Each row was made from one walk, in order. Every step used is in the known rows, and no mark comes twice. Write each row's walk.
Known rows
nuvi, pebig, busud: [ 2.85  0.32 -0.78  3.99 -2.59 -0.09 -0.69  0.81  0.55  0.80  0.74  1.39
  2.01 -0.24 -1.94 -0.37  0.43  1.59]
busud, dapo, tubeb: [ 2.19  0.30  3.54  0.25 -0.02 -0.28  0.27 -1.56 -1.68  1.08  0.00 -0.19
 -3.69 -1.06 -1.24  0.54  1.20  0.50]
lerazum, tubeb, gasud, nuvi, pebig, busud: [-0.31 -0.10 -1.59 -0.60 -1.33 -0.54 -0.16 -2.22  1.63 -1.49  0.64  2.63
  1.39  5.37  1.75 -0.07 -0.76  1.63]
lerazum, tubeb, gasud: [-0.51 -0.79  0.60 -0.75  0.25 -3.11 -2.16 -4.65  0.15  0.59 -1.79 -0.73
 -5.67 -0.56  0.51 -0.30  0.64 -2.00]
lerazum, tubeb: [ 1.22  0.31  0.77  1.50 -0.55 -4.10 -2.85 -3.13  0.79  2.23 -2.49  0.06
 -5.27 -1.01  0.94  2.56  1.43 -1.00]
gasud, tubeb: [ 1.34 -0.09  0.20  1.91  2.99 -3.42 -2.79 -0.81  0.78  2.69 -2.71  0.05
 -5.76 -0.72  1.40  1.60  1.67 -1.49]
gasud, nuvi, pebig, busud, dapo: [ 1.83  0.94  0.17  2.85 -2.15  1.56  3.64  3.95 -0.85 -0.90  2.35  2.04
  2.05  4.78 -1.14 -2.00 -0.39  2.82]
nuvi, pebig, busud, dapo: [ 3.02  0.78  0.95  4.07 -3.38  0.37  2.94  1.83 -2.61 -0.06  2.55  1.68
 -0.54 -0.27 -4.07 -2.85  0.00  2.72]
lerazum, nuvi, gasud, tubeb: [-0.82 -0.81 -1.49 -1.01  5.01 -1.58 -2.23  2.19  2.05  2.28 -2.52 -2.89
 -1.87 -0.04  2.92  3.77 -1.21 -2.28]
busud, dapo, tubeb, lerazum: [ 0.65 -0.19  2.45 -1.07  0.82 -0.31  1.35 -3.93 -2.85  1.13  0.48  0.41
 -3.90 -3.85 -1.60 -1.84  1.39  0.08]
pebig, nuvi: [ 0.08  1.35 -0.55  2.74 -0.62  0.66 -2.33  2.55  2.06  0.64 -2.80 -2.80
  1.32 -1.93  0.46 -1.43  1.56 -4.37]
gasud, nuvi, pebig, busud, dapo, tubeb, lerazum: [ 0.84  0.39  0.45 -1.08 -0.79  2.46  3.01 -1.52 -1.28 -0.97  2.68  3.77
  3.08  1.91 -0.21 -1.69 -0.33  3.87]
nuvi, lerazum: [ 1.05 -0.76  1.26  3.13 -1.06 -0.99 -1.64  2.48 -0.80 -0.13 -0.73 -3.15
 -0.29 -2.23 -2.56  3.04  0.69 -1.58]
pebig, busud, dapo, tubeb, lerazum, nuvi: [-0.84 -0.47  0.22 -1.48 -0.76  2.42  4.10 -1.43  0.19 -0.22  0.99  1.71
  1.59 -4.66  0.88 -1.66 -0.87  4.01]
gasud, nuvi: [ 0.59  0.27 -0.24  1.61  1.53 -0.32 -0.88  2.74  2.65  1.12 -2.07 -1.40
  0.33  4.08  2.65  1.35  1.13 -1.51]
tubeb, gasud, nuvi, pebig, busud: [ 0.22 -0.34 -1.74  0.68 -0.63  2.03  1.08  1.39  1.68 -1.61  1.38  0.85
  4.31  5.33  0.64 -2.24 -0.79  0.94]
busud, dapo, tubeb, gasud, nuvi, lerazum: [-0.88 -1.36  3.30 -2.92  0.65  2.45  1.97  1.23 -2.05 -3.49  1.84 -2.26
  0.35  3.40 -0.89  1.64 -0.85  0.09]
tubeb, lerazum, nuvi, pebig, busud, dapo: [-1.08  1.00 -2.16  1.22 -3.62  1.20  4.38  1.87 -1.67 -0.91  2.37  2.87
  2.01 -3.03 -2.38 -5.27 -0.80  2.86]
dapo, busud: [ 1.75  1.10  0.47  3.23  0.06 -3.19 -3.42 -0.03  2.83  3.00  0.66  0.77
 -2.20 -1.18  3.00 -0.70  1.45  1.92]
gasud, nuvi, lerazum: [ 0.05 -0.51  0.52  2.06  0.20  0.22 -0.65  4.77  0.98 -1.12 -0.95 -2.87
  2.16  2.93  0.61  4.02  0.27 -1.39]
tubeb, lerazum, nuvi: [-2.28  0.40 -2.29  0.02  0.14 -0.59 -0.06  0.41  1.79  1.30 -2.10 -0.57
  0.31 -3.86  1.43 -2.04  0.67 -1.58]
lerazum, nuvi, gasud: [-0.71 -0.30 -0.98  0.01  2.26  0.26 -0.90  3.51  2.17  1.95 -1.72 -4.52
  1.61 -0.17  1.39  2.46 -1.31 -2.75]

Which walk is each row?
[-1.07  1.95 -0.39 -2.70 -2.55  0.21  0.79 -1.44 -1.88 -0.44  0.87  3.48
  0.77 -2.44 -1.62 -2.30  0.54  0.95] -> busud, dapo, tubeb, lerazum, nuvi, pebig
[-1.73 -0.96 -0.87 -3.89  3.77  1.05 -1.64 -2.21  1.63  1.98 -1.28 -2.78
  2.79 -2.96  2.35  2.76 -1.15 -1.76] -> dapo, tubeb, lerazum, nuvi, gasud
[-2.48 -0.12 -0.16 -0.31 -1.82 -0.43 -3.01 -0.59 -0.26 -3.14 -1.62 -3.37
 -0.07 -2.67 -1.15  0.73 -0.14 -4.40] -> pebig, nuvi, lerazum, tubeb, gasud
[-1.06  0.84 -1.34 -1.64 -0.92 -2.39 -2.45 -2.33  0.82 -0.85 -0.79  1.85
 -1.16  6.02  1.44  0.07  0.36 -1.49] -> lerazum, tubeb, gasud, nuvi, pebig
[-2.57  0.09 -2.86 -1.00  2.68 -2.52 -1.18 -0.84  1.69  1.80 -2.98  1.12
 -3.06 -3.68  3.05 -0.59  0.95 -1.23] -> gasud, tubeb, lerazum, nuvi
[-0.15  0.07 -0.08 -2.51 -3.14  2.92  2.74 -0.41 -0.29 -2.67  2.68  2.55
  3.21  0.39 -1.03 -2.47 -1.68  3.74] -> lerazum, nuvi, pebig, busud, dapo, tubeb, gasud
[-0.36 -0.41  2.54 -3.25  1.96  1.86  1.93 -0.95 -0.61 -1.34  0.69 -0.62
 -1.51  4.47  1.32 -1.37 -0.04 -0.19] -> busud, dapo, tubeb, gasud, nuvi
[-1.92  1.67 -3.41 -0.06 -2.21 -0.91 -1.28  0.53  0.63  0.75 -0.96  1.87
  2.12 -2.29 -0.65 -2.63  0.99 -1.25] -> tubeb, lerazum, nuvi, pebig
[ 2.53  0.80  1.29  0.11 -1.65  2.39  2.23  0.93 -0.17 -1.08  2.41  3.36
  3.35  4.81  0.10  1.03 -0.27  4.23] -> gasud, nuvi, pebig, busud, dapo, tubeb
[-1.89  1.56 -3.79 -0.94  0.50 -2.93 -2.47 -0.61  0.59  1.16 -1.76  3.53
 -1.28 -2.03  0.92 -1.27  1.00 -0.83] -> gasud, tubeb, lerazum, nuvi, pebig
[-1.64 -0.61  0.85 -3.82  2.91  1.51  1.72 -1.09 -1.49  1.04  0.75 -2.51
  0.05 -3.06  0.03  0.19 -1.53 -0.68] -> busud, dapo, tubeb, lerazum, nuvi, gasud
[ 1.93  0.17  1.17  0.18 -2.06  1.17  2.30 -3.71 -3.08 -0.07  2.96  3.54
  0.53 -2.95 -3.33 -2.66  0.21  3.68] -> nuvi, pebig, busud, dapo, tubeb, lerazum
[-0.30  0.50 -0.05  3.27 -1.87  1.23 -2.46  4.54  0.47 -1.67 -1.74 -4.39
  3.23 -3.24 -1.95  1.27  0.55 -4.14] -> pebig, nuvi, lerazum
[-1.05 -1.57  1.09 -0.22 -1.00 -2.63 -2.09 -2.53 -1.56 -1.61 -0.63 -2.32
 -3.74 -1.60 -1.54  2.54 -0.07 -1.90] -> nuvi, lerazum, tubeb, gasud
[ 3.68  0.60  2.14  1.38 -2.93  1.13  1.32 -1.24 -1.81 -0.13  2.60  3.00
  0.63 -0.15 -2.94  0.00  0.11  3.85] -> nuvi, pebig, busud, dapo, tubeb
[-0.13 -2.35  2.89 -1.66  0.08  4.17  3.96  1.25 -1.26 -4.01  3.07 -1.58
  3.00  2.64 -0.31  1.69 -2.18  3.15] -> pebig, busud, dapo, tubeb, gasud, nuvi, lerazum
[-0.62 -1.69 -0.37 -0.42  6.80 -2.45 -2.07 -2.75 -1.29  3.27 -1.40 -2.66
 -4.95 -2.90  0.44  0.82 -0.07 -3.45] -> nuvi, gasud, tubeb, lerazum
[-0.86 -1.67  0.49 -2.70  2.37  3.40  4.00 -1.02 -0.61  0.33  2.08 -1.67
  2.63 -3.81  0.49  0.15 -2.85  2.31] -> pebig, busud, dapo, tubeb, lerazum, nuvi, gasud
[-0.35 -0.29  0.52  0.79 -0.51 -2.43 -1.96  1.21  0.89 -0.84 -1.83 -1.27
 -0.61  2.79  1.76  6.39  0.08 -0.75] -> gasud, nuvi, lerazum, tubeb
[-1.18  0.73 -2.43  0.33 -1.06 -0.70  3.15  0.42 -1.76 -0.37  1.35  4.55
 -1.58 -2.71 -0.89 -4.03 -0.66  3.25] -> gasud, tubeb, lerazum, nuvi, pebig, busud, dapo
[ 0.66 -1.12  1.73 -2.21  1.75  0.42 -2.30 -4.07  0.88  0.54 -0.95 -1.28
 -1.36 -0.52  0.58  0.54  0.76 -1.37] -> dapo, tubeb, gasud
[ 0.27 -0.05 -0.03  0.80 -1.43  2.44  4.34  2.55 -1.48 -2.59  3.33  1.33
  1.38  5.29 -1.46 -4.76 -1.17  2.01] -> tubeb, gasud, nuvi, pebig, busud, dapo
[ 1.15  1.53 -1.23  1.68 -0.78 -0.62 -1.93  2.85  1.49  0.58 -0.97  1.10
  2.19  5.52  0.60  0.69  1.29 -1.34] -> gasud, nuvi, pebig
[ 1.33 -1.26  0.69  0.85  5.98 -2.44 -2.89 -0.11 -0.08  3.28 -1.77 -3.28
 -4.80  0.10  1.02  3.53 -0.31 -3.07] -> nuvi, gasud, tubeb
[-1.04  1.56 -2.23 -2.76 -1.65 -0.24 -2.60 -2.52  1.43  0.57 -0.99  3.12
  3.47 -2.28  0.63  0.35  0.95  0.05] -> dapo, tubeb, lerazum, nuvi, pebig
[-1.70 -1.53  0.37 -0.18  0.98  1.19 -0.02  3.27  0.37 -2.58 -0.04 -3.68
  1.80  3.50 -0.08  1.07 -0.59 -2.20] -> tubeb, gasud, nuvi, lerazum
